Every row comes from one small tree of marks. The marks that hang from a mark follow it in brackets, in the order of their numbers. Every link used is in the known rows. Which tree was each row made from?
Known rows
K_26[K_43 K_307 K_624]: [ 42  35  -1  -1 -11   7 -10  10 -29  29  15  34  21  26  -1   9 -47  16
   7   1 -47   6 -14 -47  16  35 -10 -26 -27  -8  28 -31 -19   0 -42  -8]
K_26[K_177[K_46 K_646[K_624]] K_341[K_43] K_399]: [ 40  66 -14  13 -15  37  22  -5  -8  24  -7  30   6 -15  17  19 -13  17
   7  -8 -26  31   2 -45  -2  35 -16 -42 -41 -54  -1 -15 -24  13 -65  -2]
K_341[K_43[K_26[K_307] K_46] K_177[K_646]]: [ 46  37 -10  -6  13  27   4   0   0  14  -5   7  -8   4 -12  14  18   8
   5  -4 -46  24  -2 -51 -27  21 -10 -23 -52  10  36  -4 -35  25 -51 -13]
K_307[K_26[K_43[K_177[K_46 K_646]] K_341 K_556]]: [ 28  52 -11  11  -4  -1  17  10  -3  23  -6  14  17   4 -21  15 -24  -7
 -10  -4 -36  13 -20 -53   1   8 -18 -27 -32  11  13 -29 -35   1 -64  -7]
K_341[K_43 K_46[K_646] K_177[K_26[K_399]]]: [ 28  34 -21  14  19  21  -8 -20 -16  -1  -9  14 -12  -8  -9  -5   3  -5
 -12 -46 -18  16   5 -30 -11  28   4 -35 -43  10  53 -30 -34  10 -36 -30]
K_341[K_46 K_177]: [ 22  25  -8   4  -1  26  -5 -13   3  -2   9  -7  -8 -13  -7  -4  -3  -1
   0 -20 -12   4  10 -34 -13  24 -13 -31 -38  10  44 -39 -30   7 -20 -26]
K_399[K_26[K_341[K_43 K_46]]]: [ 32  26 -18  10   9   6  -8 -15   2 -18   1  19   5 -10  -9  -1 -45   0
  -2 -12 -33  11  -9 -42 -19  29 -15 -44 -45  -7  32 -14 -20  15 -35 -25]
K_43[K_177 K_341]: [ 14  31   2   7 -10  39  27  10  10  10   2   3 -17   4  -5 -12   3   5
 -30  21  -5  22  -4 -28  20  17 -35  -3 -63   2  39 -43 -14  -3 -21 -35]
K_341[K_43 K_46]: [ 25  21 -10  14  -2  33  -8 -18 -16 -14  17   9 -14  -2   6   9 -20   7
  -1 -32 -38   0  -3 -32 -12  28   2 -38 -41  -4  27 -12 -26  16 -15 -11]
K_646[K_624[K_26[K_43] K_399]]: [ 26  26 -17  -5 -34   6 -13  10 -26  14  33  25   2  26  13  -9 -33  15
  -6 -22 -37  17  -7 -52   8  21 -15 -25 -26 -21   3 -45 -23   5 -50 -24]
K_399[K_26[K_43[K_177]]]: [ 35  34 -17  13  -9  -5   9   7  -1  -5  18  26  11  16 -19   0 -43  -4
 -17  -1 -26  20 -13 -38  15  14 -19 -26 -29   2  35 -35 -17   3 -36 -43]
K_399[K_26[K_43[K_177] K_307 K_341 K_556 K_624]]: [ 53  36 -15 -10   5   0  -8  18 -14  26   1  46  35  11 -12   7 -72  -8
   2   8 -40  13 -28 -54  -1  38 -29 -45 -35  -2  33 -34 -34  -6 -66 -15]
K_624[K_399[K_26]]: [ 29  14 -19  19  -8  -1  -9   5 -30 -16  20  11   4   6  -7  -2 -34   6
 -16  -5 -29  19  -3 -36   5   7 -24 -24 -25 -14  24 -37  -7  18 -20 -36]
K_307[K_26[K_43 K_341[K_46] K_556 K_624[K_399]]]: [ 25  34 -25   9  -9   9 -19  15 -38  11  -7  19  16   0 -12   2 -48 -11
   2 -20 -44   1 -15 -57   3  22 -15 -42 -18   1  17 -39 -29   5 -55  -6]
K_341[K_177]: [ 24  29   0   9  -5  10   6  -5  10   6   8   1  -6  -7 -14 -10  -1   7
 -15  -6  -5  12  13 -41 -11   7 -19 -11 -33  12  43 -42 -21  11 -26 -30]
K_341[K_46 K_177[K_646[K_624[K_26[K_43 K_556]]]]]: [ 29  31 -21 -21  -3  17  -4  -9  -2  15   9  16   2  -4   6   8  -6  -2
  13 -38 -27   6   0 -49 -30  37 -11 -44 -36  -1  21 -34 -42   1 -43 -11]
K_177[K_26[K_624] K_46 K_341[K_43]]: [ 56  32 -10  20   3  20   8 -14  -1  10   2  -5  16  16  23  11  -5   8
 -10  -6 -23  13   7 -49  19  17  -1  -8 -52  10  58 -17 -12  31 -56  10]
K_26[K_177[K_43] K_307 K_399 K_556]: [ 63  48  10   5 -10  15  15  18 -37  39   7  21  23   9   9  11 -26   9
  11 -17 -44  42 -16 -37  10  47 -22 -50 -12 -25  21 -29 -39   5 -30   7]
K_46[K_26[K_43 K_341 K_399 K_556 K_624]]: [ 47  40 -15  14  -9   0 -25  11 -30  20 -10  33  12 -10  -4 -12 -58 -13
 -21 -17 -27   4  -6 -65  -1  27 -30 -38 -11   0  26 -43 -18   5 -53  -5]
K_26[K_177[K_43] K_399 K_556 K_624]: [ 57  46 -10  14 -23  32  11  15 -38  30   3  27  23   0  16   7 -29  -1
  -6 -27 -28  33   5 -51   9  41 -22 -37  -7 -26  28 -36 -29  17 -30   7]
K_646[K_26[K_43 K_307 K_399]]: [ 38  49  -5  12 -11  -1 -20  16 -28  20  17  25  16  28  -1  -6 -27  17
 -11  -7 -49  12  -9 -33  20  31 -24 -37  -9 -20  21 -42 -20  -1 -52 -28]
K_307[K_26[K_341[K_46]]]: [ 21  39  -8  19  -5   5   1  -9   2  -3 -12  -9   0 -10 -19  -4 -22   0
  -7  -7 -33  13  -6 -49  -8  18 -11 -23 -34   6  20 -24 -22  13 -40 -20]
K_399[K_26]: [ 38  24 -10  16   0 -11   0  -9  -1  -8  11  10  13   2 -14  -1 -37   5
 -15  -6 -24  17  -2 -42  -7  14 -23 -20 -28  -2  34 -26 -12  20 -24 -30]
K_646[K_624[K_26[K_341[K_177[K_46]] K_399]]]: [ 36  44 -10  -2 -25  13 -14  -7   1  30  16   9   7  -4   9  -6 -22   9
   3 -12 -20  19   9 -55  -9  28 -28 -28 -37 -21  14 -35 -34  13 -70 -15]
K_26[K_43[K_177 K_341] K_399 K_556]: [ 28  39  -7  16 -19  22   5  29 -27  28  13  26  -1   5  -5  -2 -20 -12
 -13  -3 -16  18 -15 -28  35  22 -35 -34 -25 -11  29 -53 -19  -8 -37 -23]
K_341[K_43[K_26[K_307]] K_177]: [ 47  31  -8   5   1  18  -4   7  -2   5  -3  18 -10   4 -15  -6   5   5
  -6 -12 -29  23   4 -42 -16  18 -13 -30 -44  20  43 -21 -43  23 -47 -24]
K_341[K_43[K_46 K_177[K_26 K_646]]]: [ 37  39 -11   7   7  38  24  -7  -1   7  15   5 -11  14 -10  21   0   7
 -22  -3 -38  33 -10 -45  -6  19   4  -6 -55   4  34  -7 -14  20 -42 -13]
K_624[K_26[K_341 K_399]]: [ 32  42 -13  21 -12  11  -9  -7  -9   7  12  14   4  -5   6  -8 -41   7
  -7  -7 -30  30   6 -47  -5  30 -15 -21 -37 -21  11 -21 -25   9 -40  -7]
K_646[K_26[K_43 K_177[K_341] K_399 K_624]]: [ 43  57 -18  15 -23  25   3  22 -13  14  -5  32  19  20  22 -18 -26   8
 -16  -8 -32  14  10 -48  33  32 -22 -28  -3 -32  30 -54 -13  -6 -54 -25]
K_177[K_26[K_307 K_341[K_46] K_399] K_43]: [ 48  50  -8   9  -1   6   2  -6 -17  15   5  -3  11  15  -5   1  -3   6
   1  -9 -42  51 -23 -34  12  58  -3 -42 -48  -5  42 -17 -14  24 -43  -5]
K_177[K_26[K_341 K_556 K_624[K_399]] K_46]: [ 43  36 -15  10   6  16  -9  -1 -26  37   4   3  32   9   3  14 -28   4
 -20  -8 -19  14  -7 -50   2  21 -15 -22 -48   2  40 -36 -26  25 -66  26]
K_399[K_26[K_43[K_46] K_177[K_646] K_307 K_341]]: [ 43  56  -6 -10  15   0  23   6   6  22  -8  31  30   9 -11  13 -52  14
  16  15 -52  30 -27 -50   1  39 -14 -39 -39 -27  23 -14 -20  -7 -53 -12]
K_26[K_307 K_341]: [ 31  39  11   3   2   6   3  -4   3  23  -1  11   8   2  -5  -2 -31  20
  -1  18 -36  15 -19 -44  -9  32 -18 -24 -50  -9  21 -27 -18   0 -42  -6]

Which tree is each row?
[ 28  40  -6  15 -24  15  24  14  10   4  18  15  -4  22   5  -6 -12   0
 -15   7 -23  12 -11 -38  33  11 -10 -11 -35   5  33 -48 -10 -12 -34 -33]
K_26[K_43[K_177[K_341]]]
[ 25  27 -12 -19  -3  41  16   2   3  13 -12   9 -17  -5   7  -3   4  -7
 -23  -6 -17  15 -13 -45  -9  36 -42 -28 -60   1  24 -41 -25  -4 -33 -24]
K_43[K_177[K_646[K_624]] K_341[K_46[K_26[K_556]]]]
[ 42  27  -8  11  -5   7 -22   2 -39  21  15  11  20  11   6  11 -44  -1
 -18 -22 -32 -12  -4 -52   9   6 -29 -32 -23   7  30 -34 -32  12 -45   6]
K_177[K_46[K_26[K_43 K_556 K_624[K_399]]]]
[ 42  35   6   6  13   3 -15 -19 -20  31  -9   8  19  11   8   9 -34  13
 -21 -13 -37 -13  -5 -52  -4  13 -29 -12 -42   8  33 -25 -37   2 -41  -2]
K_177[K_46[K_26[K_307 K_624] K_646]]
[ 40  42 -13   6  -9  -1  -8  -5   1   5 -17  12 -10 -26  -9 -18 -14  -4
 -22  -8 -12  21   6 -63 -21  22 -36 -28 -28  -3  22 -38 -11  12 -53 -33]
K_46[K_26[K_341[K_177[K_646[K_624]]] K_399]]
[ 26  39  -3   1  -2  13  28 -15   2   9  17 -10  -1  17   6  22  22  17
  -5  -7 -51  24 -12 -51 -11  21  -9  -8 -46 -10  25  -2  -1  25 -14  -4]
K_177[K_43[K_46] K_646]
[ 62  50  -1  14 -16  35   2  13 -41  33   0  29  21   2   8  10 -48  15
   9   4 -35  37   4 -42  18  49 -20 -30 -16 -39  19 -33 -25   6 -39  -7]
K_26[K_177 K_307 K_399 K_624]
[ 34  48  -7  10  -7  27   1   5  17  26  -8 -18   3  10  -9  -4   1   6
 -16  15 -38  19 -10 -57  -3  17 -17  -3 -53   3  32 -26 -17  19 -54  -4]
K_43[K_26[K_341] K_46]
[ 31  48 -13  -7 -13   5   8 -16   3  30  17  16  18  14  18  24 -12  21
   4 -12 -37   9  -7 -54 -11  24 -13 -24 -53 -25  -2 -14 -30  11 -64   8]
K_177[K_46 K_646[K_624[K_26[K_43 K_341]]]]
[ 31  36  -7   2  -6  46  -2  11   1  31 -16 -16   1  13  -1  -8   9   6
 -16  19 -29  18   1 -54  13  24 -35   3 -59   1  49 -28 -15  24 -43  -6]
K_43[K_26[K_624] K_46 K_341]
[ 22  47 -14  29  -5   3  -8  -9 -15   2 -19  -3  -1 -14 -17  -5 -21  -5
  -7 -14 -34  16  -4 -44   1  19 -15 -26 -25  -7  16 -30 -20   6 -41 -28]
K_307[K_26[K_341[K_46[K_646]] K_399]]
[ 15  25 -25   2  -4  28 -16  -1 -19  -8  14  10  -5  -4   9 -13 -34   4
   2 -14 -31  18   5 -42 -12  27 -14 -36 -48 -10  18 -31 -38   1 -35 -15]
K_624[K_26[K_341[K_46 K_177]] K_399]
[ 41  40  -5   4   1  10  22  -8   5   7 -37  21   4   9  26 -27 -14   4
 -37 -23 -29   8   0 -68   2  18 -21  -3 -31   8  43 -40 -20 -11 -21 -20]
K_46[K_26[K_177[K_43 K_341] K_624] K_646]
[ 47  55  -9   7  -6  36  28   7  10  26 -11  -9   8  14  -2  11   9  12
 -14   4 -40  35  -3 -54  -2  22 -10  -3 -43 -10  23 -22 -24  17 -41   1]
K_43[K_26[K_177[K_646]] K_46]
[ 20  47  -5 -15  -5  15  20  -8  26  20  -3   1  -4  -6  -3  -2  19  11
  -2   3 -24  20  -5 -60 -23  24 -21 -20 -54  -5  31 -26 -11  13 -49 -20]
K_26[K_341[K_177[K_43[K_46] K_646[K_624]]]]
[ 15  39  -6  -5  -8   1  -6  -9   7  29  -8  21   6  23  11 -21   1  22
 -42 -27 -29  -9  -7 -52 -17  13 -26  -4 -31  -9  18 -59 -21  -9 -48 -34]
K_46[K_646[K_26 K_624]]
[ 51  33   5  -5   3  32   0   8 -18  21  -5  -6   6   7  14  -2 -37   9
  -3  10 -49  14  -3 -64  10  26 -25 -12 -27  -7  38 -27 -14   0 -38  -6]
K_43[K_46[K_26[K_177[K_341] K_307 K_624[K_399]]]]
[ 25  21 -17   5  -5  14 -14   8 -29   9  16  19   7   3  13  -8 -48   6
 -11 -15 -38  16  -7 -50 -16  19 -19 -29 -39 -12   5 -32 -36   2 -38   7]
K_624[K_26[K_341 K_556] K_399]
[ 40  44  -6   7  -8  20  29  -5  21  28   0  -8   6  25  15   0  14   3
 -31   4 -12  18  -9 -42  24  10 -14   6 -60  12  45 -50 -20  -5 -59 -23]
K_43[K_177[K_26 K_46[K_646[K_624]] K_341]]
[ 34  27 -10 -13 -29   4 -17  13 -33  23  33  27   8  30  13  -3 -38  20
   6 -17 -49  20 -14 -50   7  31 -17 -32 -28 -23   1 -40 -29   2 -55 -19]
K_646[K_624[K_26[K_43 K_307] K_399]]
[ 29  32 -13 -11 -19  21 -11 -13   3  13  13  19  -2   4  16  -5 -31  13
   0 -25 -35  12  -4 -58 -23  39 -11 -31 -47 -15   8 -24 -33   9 -56  -9]
K_646[K_624[K_26[K_341[K_43 K_46]]]]
[ 46  44 -18  -9   4  36  -5  10   7  43 -22  -1  15  -3  -6   6   1  -6
  -8   5 -33  13  -3 -72 -29  25 -25 -13 -50   8  37 -30 -31  21 -69  11]
K_43[K_26[K_341[K_177[K_646]] K_556 K_624] K_46]
[ 25  50 -13  19 -10  12 -13   4  -3  10  -1  12   5   4   1 -19 -16  12
 -30  -2 -27  13   3 -42  -1  24 -29 -27 -23 -22  20 -43 -10   7 -52 -26]
K_646[K_26[K_341 K_399]]
[ 17  26 -17 -13   7  28 -14 -22  -3   3  -2  23 -15  -5  10  -8  -7   3
   1 -51 -28  -5   5 -45 -32  29  -6 -37 -48   5  32 -27 -51  -3 -40 -29]
K_341[K_43 K_46[K_646[K_624[K_26]]] K_177]
[ 32  48   9   4 -12  30  37   0   6  18  10  -4   7  14   6   2  -4  18
 -10  -7 -34  31  -5 -46  11  25 -10 -14 -33 -13  35 -23 -20  10 -18  -7]
K_26[K_177[K_43[K_46]]]
[ 36  15 -15  -1  11   1 -16  13 -33  -1   6  28   8  -5 -10  -1 -44   1
   3  -6 -37  15 -13 -42 -16  18 -29 -50 -33  -6  29 -30 -29  10 -43 -23]
K_624[K_399[K_26[K_307 K_341[K_43 K_177] K_556]]]
[ 49  48 -25   6 -35   6  13   2  -7  11   5   8  -2  19   9   8  40   7
 -11 -20 -41  43  -9 -54  -6  33 -19 -23 -37 -17   9 -23  -8  38 -43 -19]
K_177[K_43[K_26[K_399]] K_646[K_624]]
[ 15  55 -14   8 -14  17  27   7  14  11   4  32  -2  10  -8   3 -17   6
 -17  14 -25  19 -20 -43   8  20  -8 -19 -52  -7  14 -37 -10 -12 -46 -24]
K_26[K_43[K_177[K_646]] K_341]
[ 23  34   4  -1  -4  16  13  -5  11  12  17 -15  -6   5  -9  -4  16   7
  -6  -6 -24  19   6 -48  -6  13 -19 -15 -38  14  54 -26 -19  19 -25 -25]
K_341[K_177[K_43[K_46]]]
[ 34  40   4 -10  10   3 -12  10  -1  34  -6  19  22  13   2 -10 -29  17
 -21  -2 -44  -1 -18 -49 -22  32 -32 -35 -31  -4  22 -41 -33  -4 -59   0]
K_646[K_26[K_307 K_341 K_556]]
[ 32  34 -16   4   4  -4 -11  -4 -12  14   4  25  26  17  -9   4 -51   1
  -8  -8 -41   0  -9 -54   7  16 -18 -17 -26  -7  41 -28 -12   4 -41 -28]
K_399[K_26[K_43[K_46[K_646]] K_624]]
[ 27  44  15 -15  -2  -1  -4   3 -12  49  13  16  15  34  -2   7 -25  21
   8  -3 -58  -1 -32 -47  12  25 -12 -17 -33 -11  23 -34 -20 -16 -51 -15]
K_26[K_43[K_46[K_646[K_624]]] K_307]
[ 41  54  -5  25  -9   7  14  13 -14  21 -22  10  15 -18 -18  -2 -34  -5
 -10 -11 -26  33  -3 -53   0  19 -22 -31  -9 -13  14 -37 -31   9 -51  -8]
K_307[K_26[K_177 K_341 K_399 K_556]]
[ 38  48   2   4   9   8   5   8 -10  35 -23  26  19  16  22 -16 -15  13
 -23 -19 -40   2 -11 -42   1  25 -27 -21 -19 -17  24 -54 -33 -23 -42 -14]
K_46[K_646[K_26[K_177[K_341] K_307 K_399 K_556]]]
[ 37  36  -8  23  -5  16 -12   4 -24  14   2  25  -1 -20   0   2 -32  -3
  -6 -18 -26  12  -7 -43 -15  24 -18 -43 -27 -17  16 -27 -21  14 -45   1]
K_26[K_341[K_43] K_399 K_556]
